Each row was made from one small tree. Brackets hold a mark, then the marks that hang from it, in the order of their numbers. Every link used is in the known rows. Write each row's tree.
In the rows, 128 means zero.
Known rows
[k540 [k786 k131 k837]]: [ 98 104  85 119 167 146 135 148 131 138 177 154  90 138 116 108 129 134
 158 163 152 178 139 101 135 155 113 117 114 163 154 122 153  99 116 146
 151 177 134 103 133 135 134 143 108 125]
[k96 [k786 k131 k837]]: [ 84  84 104 116 189 125 134 144 156 107 145 156  71 123 105 114 104 124
 164 145 154 158 132  94 147 153 105 115 103 164 134 109 186 117 137 152
 160 153 141 112  99 145 117 164 112 124]
[k949 [k38 [k444 k758] k540]]: [101 173 115 129  84 113 129 124 150 184  93 102 116 126 147  79 120 142
 217 129 150  89  63 109  92  78 144 105  95 114 126 122 114 101  78  87
  89 152 119  98  58 181 171 118 111 152]
[k38 k444 [k540 k758]]: [ 99 173 108 146  81 116 104 144 141 110 107  69 126 127 132  64 111 141
 198 136 144 104  91 140 127 129 140 159 105  82 104 112 141 117 103  95
  89 191 134 113 117 150 137 123 119 133]
[k398 [k38 [k444 k758]]]: [ 57 156 107 129 156 117 125 129 158 157 105 116 167 158 135  69 140 110
 203  84 130  79  76 145 115  92 107 115 122 116 140 130 109 119  92  91
  85 121 128 120  70 148 139 137 122 133]
[k96 [k786 [k131 k740] k837]]: [ 98  77  91  94 185 119 117 156 150  73 153 157  70 122  84 106  98 134
 155 128 136 166 130  97 142 119 104 115  93 168 128  97 187 123 104 142
 159 159 151 107  94 135 114 148  85 124]
[k589 k949]: [ 96 156 129 124 181 107 110 125 140 126 140  96 175 144 122  99 112 133
 176 128 138 121 130 119  94 156 143 163 102 126 122 121 109  98 152 108
 146 130 130 131 114 122  97 161  79 118]
[k96 [k786 k131]]: [ 88  96 114 129 176 128 134 137 179 111 131 102 110 141 119 107 102 129
 185 125 141 142 126 102 146 158 102 131 108 141 137 102 166 119 144 133
 141 141 135 114 115 139 118 174 107 139]
[k873 [k38 k540] [k786 k131 k837]]: [135 135 132 105 182 138  71 146 130 203 173 157  84 100 126  75 102 144
 162 162 137 159 119 109 126 126 123  98  83 127 149 132 197 136 154 191
 156 153 123 100 133 172 129 146 109 137]
[k786 k96 [k131 k740] k837]: [156  96  97 101 170 128 119 152 120 102 163 172  84 118  96  90 116 136
 135 119 144 188 121  63 132 108  98 114  95 189 129 126 191 101  89 160
 180 137 157 106  98 121 136 137  78 114]
[k786 k837]: [102 115 105 131 163 105 112 128 110 121 144 152 124 132 124  99 116 126
 168 137 173 153 108 105  98 137 135 139  93 150 141 125 129 122 136 130
 144 149 144 119 104 126 110 164  89 110]
[k540 [k786 k96 k131]]: [137 118 102 138 142 163 152 139 142 144 158  80 116 144 127  97 121 139
 158 151 141 175 128  75 166 149  92 136 130 166 151 127 150  91 124 140
 158 139 135 101 153 117 151 142 119 142]
[k949 [k38 [k444 k758] [k540 k589]]]: [ 95 172  92 130  32 122 110 111 137 190  93 101 101 132 165  71 118 142
 192 137 134  75  59  81  96  77 162 113 107 112 140 131 104 119 100  81
  75 149 116  92  61 171 145 112 105 156]
[k540 k740 [k786 k96 k131 k837]]: [139  95 107 130 146 156 182 148 129 153 194 149  71 133 118  94 127 114
 129 171 166 193 127  65 180 150 110 130 130 184 145 142 163  57 109 161
 205 153 152 106 139 104 148 113 126 137]
[k38 k540]: [143 135 117 132 102 100 102 119 120 147 117  83 132 116 122  87  98 144
 189 159 158 147  95 118  89 134 152 161  93  87 144 112 116 118 157 122
 101 162 133 118 120 134 135 155  72 136]
[k540 [k589 k873] k786]: [ 79 147  66 153  99 136 112 121 129 135 153  56 147 162 136 117 130 136
 164 167 138 134  95  92 123 160 127 161 133 114 176 138  80 112 153  87
 118 156  97 117 167 114  79 157  93 157]
[k540 k589 k786]: [ 93 131  87 143  85 142 113 116 112 131 144  63 138 165 149  92 108 137
 161 165 128 134 105 100 129 152 143 174 124 122 170 125  87 136 154  99
 111 160 125 104 159  96  98 144  92 145]
[k85 [k740 k131]]: [109  96 125 159 122  94 132  94 127 161 161  84 200 164 141  56 142 137
 178 124 154 150 125 108 112 149 107 153  97  98 161 116 117 105 187 125
 157 161 119 132 119 123 146 158 117 112]
[k540 [k589 [k873 k786]]]: [ 73 175  80 155 148 135  70 109 124 168 159  66 149 165 133  99 128 121
 165 152 135 121  73  93 110 136 124 142 114 111 156 150 104 128 171 103
 124 125  94 119 144 119  60 159  87 156]
[k398 [k38 [k444 k758] k540]]: [ 99 162 108 128 107 111 112 130 150 171  92 109 134 122 125  64 128 129
 206 124 130  93  67 151 108  86 122 119 112  75 139 124 113 125 108  95
  61 149 124 112  70 163 166 121 112 140]
[k540 [k589 k444] k758 [k786 k96]]: [116 165  99 152  43 179 126 123 116 123 139  10 145 172 151  66  99 128
 140 186 134 136 117  88 192 135 139 162 169 163 122 128 122 133 142  79
 130 158 124  76 170  81 104 129 157 170]
[k786 k96]: [137 134 124 150 140 123 131 121 122 137 127  85 156 136 140  90 108 130
 171 123 162 146  95  74 132 133 112 159 109 146 137 131 129 117 142 125
 149 116 138 114 128 108 122 165  95 130]
[k38 [k444 k758] k540]: [100 170  99 140 109 123 104 114 136 165  98  93 115 119 136  75 120 143
 207 135 145 107  74 109 113  91 148 137  97 104 111 110 107 114  94 100
  75 174 121 110  87 147 153 129 112 133]
[k85 k740 [k786 k96 k131 k837]]: [115  86 115 148 155 138 147 126 137 150 172 167  87  99 140 102 122 128
 117 170 164 163 160  33 167  93  76 142 116 152 146 128 186  92 181 169
 225 118 125  84 114 114 153 154 130 122]
[k85 k740 k786]: [ 78 111 128 156 137 107 122 107 137 142 144  93 160 129 155  92 112 126
 160 141 156 119 141  85 116  99 111 180 112  93 157 110 116 111 203 121
 169 126 115  98 133  95 125 175 103 138]
[k873 k38 [k786 k131 k837]]: [ 93 126 131 111 231 150  82 143 139 189 192 166 115 137 138  81 118 129
 163 119 138 146 127 101 130 134 103  94  93 169 148 140 195 140 133 191
 182 132 124 106 136 157  99 160 117 126]
[k540 k589 k758 [k786 k131 k837]]: [ 72 121  76 137  88 161 122 149 133 110 187 133  74 149 130  92 122 122
 126 186 125 153 134  99 152 172 133 119 132 153 135 128 153 125 117 127
 154 182 141  96 153 133 114 114 116 135]
[k398 k38]: [ 95 120 121 125 150  94 121 135 145 138 122 108 179 157 121  79 119 113
 187 107 145 123  93 155  90 138 108 137 118 105 176 130 119 125 150 113
 114 111 142 127 107 130 122 166  78 138]
[k786 k96 k131 k837]: [142 107 107 128 172 138 138 136 128 138 160 174  91 121 123 101 124 127
 138 141 167 182 122  55 143 135 100 119 106 188 135 135 185  98 124 166
 183 128 146 110 103 137 138 147 108 113]
[k682 k837]: [137 117 109 136 144 103 110 101 116 128 128 105 153 170 125  72 113 125
 196 108 169 158  89 119  97 148 128 158 107 141 155 130 123  98 116 121
 112 142 118 129  97 128 105 165  88 101]
[k873 [k38 k444] [k786 k131]]: [ 79 153 127 116 221 156  84 146 157 182 154 113 151 161 155  64 127 137
 190  72 119  98 124 108 147 120  95 115 105 150 145 137 191 127 111 161
 147 132 108 107 135 159 100 160 149 129]
[k131 k740]: [114 119 110 113 157 100  97 132 115  98 137  97 158 151 112  81 104 137
 175  92 139 139  98 116  90 113 126 150  95 135 139 103 113 118 106 112
 128 142 151 117 120 100 108 161  56 128]
[k589 k540]: [ 82 123 134 141 152 107 101 104 142 132 120 110 160 146 125  74 115 130
 197 135 164 131 106 114  87 150 106 169 100  96 118 113 134  94 132  94
 135 151 132 127 131 112 115 168  82 138]
[k85 k740 [k786 k131 k837]]: [ 79  84 110 136 166 122 129 126 140 148 178 179  98 113 134  99 126 126
 131 159 162 157 167  66 128 101  99 141 107 137 155 113 170  93 183 164
 204 141 123  95 112 124 141 163 111 120]
[k85 [k740 k131] [k786 k96]]: [131  90 140 182 105 115 148  78 123 157 150  78 189 140 152  79 108 140
 159 157 162 147 129  68 153 108  90 175 120 105 163 134 136 102 199 126
 204 137 109  95 119 105 157 160 132 124]
[k85 [k786 k96 [k131 k740] k837]]: [141  86 105 111 168 130 120 136 124  99 154 182  82 107 103 105  84 139
 136 143 151 178 135  61 137  71  97 133 105 185 143 125 189  97 103 157
 205 134 145  75 100 113 132 156  81 123]
[k786 k96 k837]: [135 123 111 142 148 120 127 126 107 122 142 137 120 118 129 100 118 129
 154 146 172 164 101  67 135 126 113 143 100 164 137 137 146 117 137 138
 168 130 141 110 111 117 120 148 102 111]
[k96 k786]: [ 88 112 120 142 156 112 123 125 156  97 113  68 138 144 126 105  89 129
 194 132 153 128 104 115 139 147 116 157 108 122 139 105 125 141 155 104
 131 141 134 117 124 120 105 176 106 141]

Which tree is each row?
[105 187 154 126  82  98 123 153 155 138 130  67 139 129 124  86  99 138
 184 175 139 105 110 141  81 156 154 120 104  95 105 129 133  95 136  81
 146 146 133 115 106 182 139 112  74 159]	[k589 [k949 [k38 [k540 k758]]]]
[113 146  60 160  98 145 129 126 111 131 162  94  99 129 127 122 134 137
 133 193 154 168  92  52 157 142 112 148 136 149 169 161 113 115 152 107
 159 151 104 102 154 114  94 128 111 147]	[k540 [k589 k873] [k786 k96 k837]]
[ 97 176 125 137  58 104 129 154 151 134 100  70 131 138 148  72 113 139
 209 130 151  84  83 134 105 120 138 123 109  94 118 130 149 101  88  80
 102 170 131 100  90 184 149 109 116 155]	[k949 [k38 k444 [k540 k758]]]
[ 78 139 122 153  66 118 125 126 139 120 165  78 133 176 152  59 111  96
 152 141 143 112  90 106 129 161 165 171 130 119 120 124 113 104 133 103
 153 144 156 126 142  87  90 130  84 151]	[k540 k589 k740 k758]
[ 70 145 145 144  97 149 146 123 153 140 156  43 153 182 127  45 109 109
 176 184 162 137 130 142 161 157 129 165 159 122  80 111 127  54 107  62
 150 199 135 108 174  68 115 124 144 187]	[k589 k444 [k540 k740 k758 k786]]
[ 85 142 107 104 107 147 148 151 151 161 164 107 126 172 138 104 121 138
 152 166 113 119 151  91 107 163 134 116 132 154 164 141 130  82 141 101
 160 127 115 104 116 154 110 116  98 153]	[k540 [k589 [k949 k38]] [k786 k131]]
[111 171 140 144 192 157  93 131 133 170 134  61 171 144 172  60 112 141
 188  78 131  88  88  96 176 102  92 143 105 151 141 155 167 144 124 137
 156 114 112  97 144 134 100 147 164 135]	[k873 [k38 k444] [k786 k96]]
[ 92 185  93 121 147 128  91 118 133 163 137  68 183 171 122 105 125 129
 156 159 139 122 141  84 103 148 152 160 148 154 129 132 100  84 179  76
 124 140  83 127 112 113  55 172 100 147]	[k540 [k589 k444 k873 k949]]
[ 98 184 108 140  35 138 103 142 137 115 148  25 121 131 127  84  92 148
 147 229 101 121 123 139 129 175 172 173 127  72 119 126  95 124 167  75
 117 190 125 106 163 126 111  92  96 156]	[k38 [k540 [k589 k949] k758 k786]]
[126 114 120 152 143 125 130 109 115 119 131 150 116 108 137 112  83 128
 152 167 178 156 111  63 144  91 118 166 110 156 150 145 150 115 153 130
 189 129 128  85 112 109 119 167 107 122]	[k85 [k786 k96 k837]]
[126 151  82 131  59 114  92 123 108 137  97  88 118 130 152  68 107 151
 180 145 134 108  93  98 114 120 158 181 104  89 150 122 123 127 147  99
  73 176 118 111 101 132 110 135 103 127]	[k38 k444 [k540 k589]]
[ 66 206 125 131 205 118 111 136 153 186 161  67 175 162 118 124 138 124
 184 141 143 104 100 123  83 145 112 102 107 126 137 165 117  75 147  82
 165 106  88 118 109 166  83 137  84 168]	[k589 [k873 k786] [k949 k38]]
[120 154 112 118  25 118  94 136 140 156 111  63 148 151 124  45  91 120
 166 184 127 116 108 155 119 124 156 144 156  91 140 122 130 140 178  78
  65 150 130 103 110 124 112 134 110 167]	[k398 [k38 [k540 [k589 k444] k758]]]
[ 62 181 155 127 155 132  99 121 163 124 129  65 190 161 115  62 108 123
 176 167 142 112 156 141 111 161 129 160 137 121  54 113 145  74 140  58
 147 168 121 119 130 110  94 147 119 153]	[k589 k444 [k540 k758] k949]
[133 121 122 121  82 105 157 147 136 165 143  72 124 137 113  67 111 118
 181 181 146 148  90 169 129 144 139 154 133  61 180 133 102  86 155 106
 106 157 140 119 138 114 150 108  89 171]	[k398 [k38 [k540 k740 k786]]]
[ 81 165 107 139 143 104 121 124 145 151 171  93 155 170 124 101 133 109
 143 152 143 117 111  83 107 172 161 170 132 121 134 146  90  56 166 100
 169 129 111 152 124 104  58 145  68 146]	[k540 [k589 k873 k949] k740]
[ 99  75 118 167 131  96 132  87 111 149 169 148 165 134 143  87 109 137
 152 169 170 156 140  92 123 111 115 159 102 109 167 124 138 101 193 135
 199 172 112 102 101 122 140 159 120 104]	[k85 [k740 k131] [k786 k837]]
[108 171  82 140  59 131  90 101 126 170  98  94 103 127 151  67 115 141
 185 156 124  90  69  89 116  92 164 150 103  97 125 118  97 132 116  91
  66 170 122 105  89 135 130 124 108 133]	[k38 [k444 k758] [k540 k589]]
[151 109 110 111 162 132 118 145 133 116 151 112 119 139 106  80 114 139
 153  96 132 171 116  69 131 112  92 131 108 175 132 116 171 101  94 148
 165 122 151 104 116 112 138 147  74 130]	[k786 k96 [k131 k740]]
[109  84 101 102 180 114 110 140 126  97 160 195  92 122  99 107  86 135
 147 136 147 165 144  89 103  80 114 131  99 165 148 111 179 103 104 151
 180 153 141  85  97 124 117 166  66 126]	[k85 [k786 [k131 k740] k837]]
[ 94 188 113 122 199 120 106 125 146 157 135  71 201 164 103 111 130 131
 177 142 156 137 143 108 103 145 136 145 138 158 115 129 109  67 157  80
 135 146  85 134 112 125  76 179 106 143]	[k589 k444 k873 k949]
[ 88 159 151 109 182 125  97 109 144 156 117  85 192 157 112  72 105 134
 182 158 151 127 157 123 100 145 131 167 126 133  84 112 136  62 157  71
 136 158 112 123 114 101  93 165 112 142]	[k589 k444 k540 k949]
[137 135 115 125  50 132  87 127 118 168 139  59 131 130 157  70  88 167
 176 177 122 123 107 107 128 147 157 165 124  90 182 125 106 158 172 127
 107 166 113 100 182 133 111 146 100 160]	[k873 [k38 [k540 k589 k786]]]
[139 123  98 107 208 152  97 147 111 138 185 145  80 123  93  88 114 131
 130 136 130 187 108  80 150  93  85 102  89 180 124 139 198 116  97 162
 182 130 148  87 109 121 122 118  93 125]	[k873 [k786 k96 [k131 k740] k837]]
[ 98 152 125 134  73  92 143 166 155 131 121  84 130 137 122  42 119 104
 189 128 143  94  79 180 135 132 135 155 133  59 125 134 145  85 113  92
 101 161 150 127 103 143 146  94 114 154]	[k398 [k38 k444 [k540 k740 k758]]]
[ 88 183 132 128 217 144  70 121 143 210 154  53 201 172 136  84 115 129
 193 113 149 120 111 115 129 119 113 116 136 161 144 139 138 124 159 126
 134 127  76 109 158 130  64 197 134 175]	[k589 k444 [k873 k38 k786]]
[103 167 129  94 107 122 114 127 130 169 121  86 181 183 142  85 106 132
 164 144 138  96 142  93  91 129 172 136 141 178 139 137 115  92 167  72
 135 115 103 101  80 127  75 149 103 157]	[k540 [k589 k444 [k949 k38]]]
[ 84 135 106 182  63 103 134 105 145 136 180  79 174 202 135  71 129 103
 167 148 153 132  76 110 118 188 144 151 137 103 135 152 110  78 126  91
 170 172 121 147 130 118  89 139  93 151]	[k540 [k589 k873] [k740 k131] k758]
[118 100 128 153 141 137 149 117 155 157 161 114 124 118 147  88 119 131
 139 149 153 147 154  38 161 104  73 154 125 132 148 120 169  87 191 156
 211 106 122  88 130 109 156 166 122 141]	[k85 k740 [k786 k96 k131]]
[134 142 117 127  60 112 138 138 129 166 122  58 125 134 135  96 104 155
 201 182 154 137  95 124  98 129 143 130 110  99 170 126 107 100 136  94
 108 165 123  95 126 159 155 127  87 172]	[k949 [k38 [k540 k786]]]
[ 95 200 151 139 137 101  87 157 180 146 155  58 169 115 121  93 108 150
 186 158 128 105 114 135 100 186 136 132 120  81 109 134 133 114 155 112
 157 153 105 139 163 181  97 151  86 158]	[k589 [k873 [k38 [k540 k758]]] k949]
[ 72 144 127 156 100 133 157 143 148 116 177  48 137 172 136  72 117 106
 168 156 150 130 101 139 152 173 143 157 135 118 121 123 103  87 101  98
 157 174 153 118 176  91 121 120 112 165]	[k540 k740 k758 k786]
[145 134 106 100  54 111  91 124 116 185  99  87 151 150 119  57  93 131
 173 173 136 128 109 137 105 110 157 153 146 103 174 125 118 134 197  93
  56 140 117 106  93 120 110 150  98 163]	[k398 [k38 [k540 [k589 k444]]]]
[ 95 160  83 128  56 115  96 121 141 173  90 107 118 133 138  59 122 127
 187 141 113  78  60 137 112  87 139 135 121  74 153 130 103 143 126  85
  45 142 122 109  68 152 142 112 108 144]	[k398 [k38 [k444 k758] [k540 k589]]]
[125 157 156 142 189 150  90 121 127 187 154  62 170 139 160  68 101 135
 180 111 137 127  88  96 154 120  96 137 104 144 148 150 154 152 151 148
 173  99 123 100 164 122 102 164 125 151]	[k873 k38 [k786 k96]]
[102 155  87 136  86 153 131 168 158 120 138  67  91 129 126  71 124 149
 184 168 123 132 126 136 156 149 120 136 126 101 118 111 160  95  93 109
  97 217 129  95 140 161 165 105 144 146]	[k38 k444 [k540 k758 [k786 k131]]]
[118 127 112 116  97 126 119 109 110 169 141  89 153 193 148  57 106 104
 153 142 159 129 121  83 131 124 179 174 141 165 135 119 107  88 158 102
 128 142 129 118 115  66  73 165 111 147]	[k540 [k589 k444] k740]
[ 97 177 103 134  60 135 140 133 145 183 104  73 108 133 148  91 126 152
 212 156 142  98  77 123 123  85 137 103 108 110 136 125  96 100  71  72
  82 177 109  85  90 172 175  97 132 169]	[k949 [k38 [k444 k758] [k540 k786]]]
[ 88 147 124 115  77 126 164 137 128 158 167  75 141 181 154  85 116 117
 151 168 132 103 122 105 118 162 165 154 139 138 159 151  91  64 147  80
 175 133 126 114 127 111  91 102  90 168]	[k540 [k589 [k949 k38]] k740 k786]
[ 67 160 135 137 170 129 100 122 157 165 123 109 169 151 166  65 125 136
 207  67 135  71  88 100 129 100 121 119 107 152 123 119 120 138  78 122
 123 134 115 116 114 149 123 167 133 131]	[k873 [k38 [k444 k758]]]
[ 47 176 159 147 152 115 106 127 170 107 142  79 168 149 116  73 110 123
 182 153 131 107 131 145  98 183 113 163 113  86  66 115 138  83 131  72
 163 160 141 133 143 123 104 133  88 141]	[k589 [k540 k758] k949]
[160 105 150 134  58  74 164 107 126 193 139 109 157 169 134  62 103 128
 206 155 180 150  79 122  81 140 160 130  98  99 163 142 127  59 128 111
 152 170 132 125  73 158 161 125  80 155]	[k949 [k38 [k540 [k740 k131]]]]
[ 73 162 114 140 183 109  98 145 157 139 128  94 188 155 150  91 136 141
 207  61 154  87 102  99 121 137 101 142 120 133 152 138 139 113 114 120
 133 140  96 133 136 164  86 187 121 134]	[k589 [k873 [k38 k444]]]
[ 74 170 127 115 162 107 136 145 146 137 114 103 172 160 146  95 128 136
 200  91 142  75 124 113  95 125 133 138 104 141 130 146 134  76 109  81
 140 127 114 117  70 166 110 128 111 123]	[k589 [k949 [k38 k444]]]
[ 97  86 128 170 116  96 129  79 128 155 155  94 197 159 150  77 110 139
 174 148 158 138 137 103 119 116 111 174 110  88 174 122 119 102 199 121
 182 158 104 108 118 114 144 176 117 125]	[k85 [k740 k131] k786]
[ 98 159  80 133 118 129  95 110 125 165 127  70 175 177 130  95 123 126
 169 143 157 133 112  77 108 132 141 151 147 156 148 126 104 104 164  87
 103 141  90 120 122 104  62 190 105 156]	[k540 [k589 k444 k873]]
